What can hang from each mark
J185: J702 J893
J400: J140
J140: J315 J400
J817: J736 J893
J736: J64 J817
J702: J185
J315: J893
J893: J185 J315 J400 J817
J64: J736

Each row was made from one small tree. Brackets hold a mark, then the marks that hang from it, in the order of their numbers. Every link used is in the known rows. Write each row's tree.
Known rows
(J315 (J893 J185 (J400 J140))): [-1.14  1.69 -1.01 -2.01 -0.06  0.05  1.36  2.53 -0.08 -0.63  0.56  0.26
 -1.55  0.10 -1.15  1.01  0.56 -0.28 -1.27  0.63 -1.40  1.35 -1.50]
(J817 (J893 J400)): [ 0.41  2.02 -1.06 -2.89 -0.54 -1.75  0.79  2.42 -1.79 -1.23  2.13 -3.06
 -0.54 -1.81  0.44  3.06  0.65  1.18 -0.27  1.08 -1.33  3.07 -1.37]
(J315 (J893 (J185 J702) (J400 J140) (J817 J736))): [ 0.42  1.03 -1.54 -1.73  0.20  1.06  2.68  2.87 -0.67 -0.23  0.73  0.08
 -0.66 -0.32 -0.91 -0.49 -0.09 -0.83 -0.99  0.36 -2.60  1.37 -1.93]
(J64 (J736 (J817 J893))): [ 0.97  1.26 -1.97 -1.85 -0.73  0.04  0.72  3.30  0.01 -1.20  2.60 -2.59
 -0.05 -1.18 -0.08  1.07  1.20 -0.21 -0.68  1.55 -0.30  2.26 -0.71]
(J64 (J736 J817)): [ 0.77  0.96 -1.78 -1.45 -0.56  0.19  0.01  3.03  0.61 -1.22  2.10 -1.64
 -0.57 -0.63 -0.03  1.26  0.96 -0.13 -0.56  1.59  0.51  2.52 -0.99]
(J185 J702 (J893 J315)): [ 0.41  0.61 -2.56 -1.98 -0.70  0.93 -1.33  0.26 -1.06 -1.28  1.29 -3.48
  0.63 -0.14 -1.91  2.72 -0.03 -2.39  2.52  1.15 -3.52  1.66 -2.47]
(J185 J702 (J893 J315 (J400 J140) (J817 J736))): [ 1.00 -0.63 -1.23 -2.27 -0.07  0.99  1.20  0.75 -0.87 -1.05  1.33 -2.19
  1.40  0.00 -0.72  0.88 -0.44 -1.93  1.23 -0.07 -3.50  2.40 -2.93]
(J140 (J315 J893) J400): [-0.34  3.12 -2.09 -0.95 -1.25 -1.37 -0.95  3.88 -0.65 -1.20  1.57 -1.46
 -2.92 -0.96 -1.59  3.65  0.27  0.30  2.21  3.06 -0.18  0.78 -0.64]
(J64 (J736 (J817 (J893 J185 (J400 J140))))): [ 0.81  0.48 -0.73 -1.97 -0.75 -0.18  2.01  3.36  0.16 -0.96  2.36 -1.84
  0.10 -0.53  0.12 -0.02  1.20 -0.03 -1.44  0.81 -0.47  2.23 -1.10]
(J817 J736): [ 0.51  1.43 -2.36 -3.36 -0.81 -1.89 -0.07  1.87 -1.83 -0.83  1.89 -2.90
 -1.69 -1.75  0.22  4.27 -0.58 -0.22  0.24  1.32 -0.14  3.23 -1.29]
(J315 (J893 (J817 J736))): [ 0.05  2.72 -3.69 -1.74  0.11  1.01  0.76  3.02 -0.53 -0.92  1.19 -0.93
 -0.94 -1.51 -1.09  2.17 -0.05 -0.74 -0.07  2.04 -1.20  1.52 -0.81]
(J736 J64 (J817 (J893 (J185 J702) (J400 J140)))): [ 2.78  0.69 -0.98 -0.89  1.56 -0.79  2.49  0.88 -1.12 -1.78  3.86 -0.89
  0.93  0.35  0.47  0.76  0.68  0.94  2.09  2.71 -1.87  4.42 -1.04]
(J893 (J185 J702) (J400 (J140 J315))): [ 0.60 -0.09  1.35 -1.97 -1.14 -0.94  1.55  2.13 -0.73 -0.19  0.66 -0.60
 -0.88  1.10 -0.51  0.33 -0.06  0.45 -0.33  0.79 -1.52  2.09 -3.17]
(J702 (J185 (J893 (J400 J140) (J817 J736)))): [ 0.55  1.04 -1.66 -1.77 -0.68 -1.09  1.18  1.55 -1.43 -0.23 -0.38 -4.28
 -0.38  0.15 -0.45  2.12 -0.69 -0.37  0.84  1.74 -0.36  1.85 -1.44]
(J185 J893): [-0.53  1.90 -3.27 -1.19 -0.34 -0.39 -1.89  0.76 -0.90 -1.43  1.41 -3.14
 -0.29 -0.66 -0.86  3.72  0.06 -1.26  1.52  2.13 -0.57  2.16 -1.32]
(J817 (J736 J64) (J893 (J400 (J140 J315)))): [ 1.07  1.02 -0.85 -4.32 -0.38 -2.97  2.08  1.79 -2.21 -1.07  3.51 -2.91
 -0.11 -2.18  0.82  3.45  0.39 -0.07 -0.11  1.10 -1.53  4.15 -0.57]
(J893 J185 J315 (J400 J140) (J817 (J736 J64))): [ 2.20 -1.59  1.72 -3.73 -0.79 -0.76  7.36  2.39  0.14 -0.56  0.67  1.79
  0.59  1.18  0.66  0.42 -1.66  1.45 -1.18 -0.63 -2.00  3.91 -3.32]
(J817 J736 (J893 J315 (J400 J140))): [ 0.46  0.44 -0.04 -5.79 -1.36 -2.35  3.68  2.37 -2.09 -1.04  2.63 -3.25
 -0.11 -1.82  0.16  3.23 -0.08  0.11 -1.13 -0.65 -2.49  3.16 -1.59]
(J702 (J185 (J893 J315 J400 (J817 J736)))): [ 1.00  0.69 -1.56 -2.55 -1.21 -1.04  1.99  1.65 -1.27 -0.46 -0.62 -4.05
 -0.63  0.22 -0.96  2.83 -1.18  0.01  0.95  1.11 -1.22  2.00 -1.89]
(J736 J64 (J817 (J893 J185 (J400 J140)))): [ 2.48  0.90 -0.92 -1.04  1.46 -1.17  2.82  1.06 -0.88 -1.92  3.79 -0.60
  0.72  0.36  0.61  1.23  0.59  1.36  1.72  2.80 -1.18  4.59 -0.81]
(J64 (J736 (J817 (J893 J400)))): [ 0.97  0.89 -1.39 -1.94 -0.53 -0.25  0.89  3.29  0.13 -1.27  2.52 -2.17
 -0.31 -1.14  0.22  0.91  1.21  0.18 -1.09  0.89 -0.31  2.65 -0.91]

Which tree is each row?
[ 3.43 -0.75 -0.50 -1.38  0.24 -0.52  3.85  2.03 -1.47 -0.14  1.00  0.13
 -0.45 -0.29  1.09 -0.01 -1.42  0.99 -0.01 -0.03 -2.39  4.12 -3.05] | (J893 (J185 J702) J400 (J817 (J736 J64)))
[-0.09  0.33 -0.85 -2.03 -0.22  0.39  1.74  1.30  0.38 -1.56  0.91 -0.88
  1.11  0.51 -0.41  1.98 -0.35 -0.32  0.44  0.73 -1.29  2.61 -2.44] | (J185 (J893 J315 (J400 J140) J817))
[ 1.58  1.73 -2.77 -3.88 -0.35 -2.47  1.52  1.60 -2.80 -1.05  3.50 -3.92
 -0.15 -2.88  0.61  4.21  0.06 -0.51  0.76  1.72 -1.91  3.91 -0.22] | (J817 (J736 J64) J893)
[ 0.59  2.22 -1.61 -1.41 -1.51  0.42  0.57  3.50 -0.05 -0.78  0.74 -0.54
 -1.45 -0.09 -2.37  1.76 -0.26  0.25  0.28  2.67 -1.46  0.83 -2.14] | (J140 (J315 (J893 (J185 J702) J400 J817)))
[ 2.78 -1.07  1.07 -2.37 -1.14  0.68  5.33  2.71 -0.14 -0.54 -0.25  0.89
  0.12  1.16 -0.37 -0.12 -1.60  1.76 -0.26 -0.65 -3.37  2.81 -4.40] | (J893 (J185 J702) J315 J400 J817)
[ 1.44  1.14 -1.05 -3.56 -1.97 -0.52  3.23  2.49 -2.04 -0.68  1.59 -3.43
  0.47 -0.82 -1.38  2.07 -0.20  0.00  0.62  1.03 -3.97  1.46 -2.40] | (J817 (J893 (J185 J702) J315))
[ 0.62  0.95 -0.82 -2.15 -1.00 -0.25  1.03  3.55  0.44 -1.21  2.67 -2.07
  0.04 -0.71 -0.21  0.68  1.37 -0.06 -1.12  1.53 -0.03  2.13 -0.90] | (J64 (J736 (J817 (J893 (J400 (J140 J315))))))
[ 1.82  1.16 -2.32 -3.78 -1.60 -1.73  2.60  2.43 -3.66 -0.13  2.51 -4.87
 -0.45 -2.41 -0.49  2.27 -0.52 -0.88  0.13  0.61 -3.47  2.01 -1.58] | (J817 J736 (J893 (J185 J702)))
[-0.39  1.90 -1.09 -2.19 -0.96 -0.17  1.40  2.62  0.07 -0.75  1.62 -0.57
  0.22  0.26 -1.28  1.78  0.27 -0.94  0.37  3.56 -0.17  1.35 -1.10] | (J400 (J140 (J315 (J893 J185 (J817 (J736 J64))))))
[ 0.58  1.07  0.49 -1.37 -0.22 -0.24  1.76  3.03  0.50 -1.09  0.92  0.47
  0.24  0.31  0.74  1.09 -0.10  1.76 -0.45  2.23  0.85  3.04 -2.39] | (J893 (J400 (J140 J315)) J817)
[ 1.33  0.46 -0.40 -4.24 -1.61 -2.25  3.17  2.61 -3.06 -0.19  2.54 -3.87
 -0.44 -1.67 -0.25  1.53 -0.22 -0.43 -0.80 -0.03 -3.11  2.19 -1.92] | (J817 J736 (J893 (J185 J702) (J400 (J140 J315))))
[ 0.82  0.93 -1.40 -2.04 -1.14 -0.69  1.67  1.65 -0.89 -0.55 -0.85 -3.75
 -0.45  0.56 -1.06  2.67 -0.95  0.26  1.14  1.48 -1.05  1.81 -1.98] | (J702 (J185 (J893 J315 J400 J817)))
[ 3.46  0.21 -2.13 -1.08 -0.33  0.23  3.40  2.09 -1.76 -0.04  1.17 -1.02
  0.30 -0.51  0.21  0.45 -1.51 -0.15  1.19  1.81 -2.41  2.94 -2.55] | (J893 (J185 J702) (J817 (J736 J64)))
[ 1.30 -0.10 -1.65 -1.43 -0.03  1.34  0.30  0.81 -0.61 -1.30  0.93 -1.96
  0.98  0.05 -0.96  1.30 -0.40 -1.14  1.73  0.30 -3.54  2.44 -3.11] | (J185 J702 (J893 J315 J400 J817))
[ 2.59  0.95 -1.12 -1.94  1.30 -1.04  2.49  0.97 -0.52 -2.47  3.88 -0.65
  0.60  0.02  0.33  2.64  0.48  1.68  2.12  2.46 -1.57  5.04 -0.94] | (J736 J64 (J817 (J893 J315 J400)))
[-0.19  1.58 -1.74 -1.64 -0.02  0.44  0.47  2.34 -0.67 -0.55  0.52 -0.40
 -1.96 -0.33 -1.49  1.04  0.38 -0.47 -0.54  0.33 -2.62  1.42 -1.85] | (J315 (J893 (J185 J702) J400))
[ 1.55 -0.43 -1.88 -2.15 -0.15  0.87  0.76  0.81 -1.13 -1.16  1.26 -2.39
  0.71 -0.44 -0.84  1.53 -0.74 -1.52  1.44 -0.28 -3.75  2.67 -3.00] | (J185 J702 (J893 J315 J400 (J817 J736)))
[-0.89  2.25 -0.88 -1.82 -1.27  0.29  0.98  3.06  0.30 -0.74  1.10 -0.72
  0.17  0.55 -1.63  1.43  0.41 -0.61  0.18  3.70  0.04  0.57 -1.44] | (J400 (J140 (J315 (J893 J185 J817))))
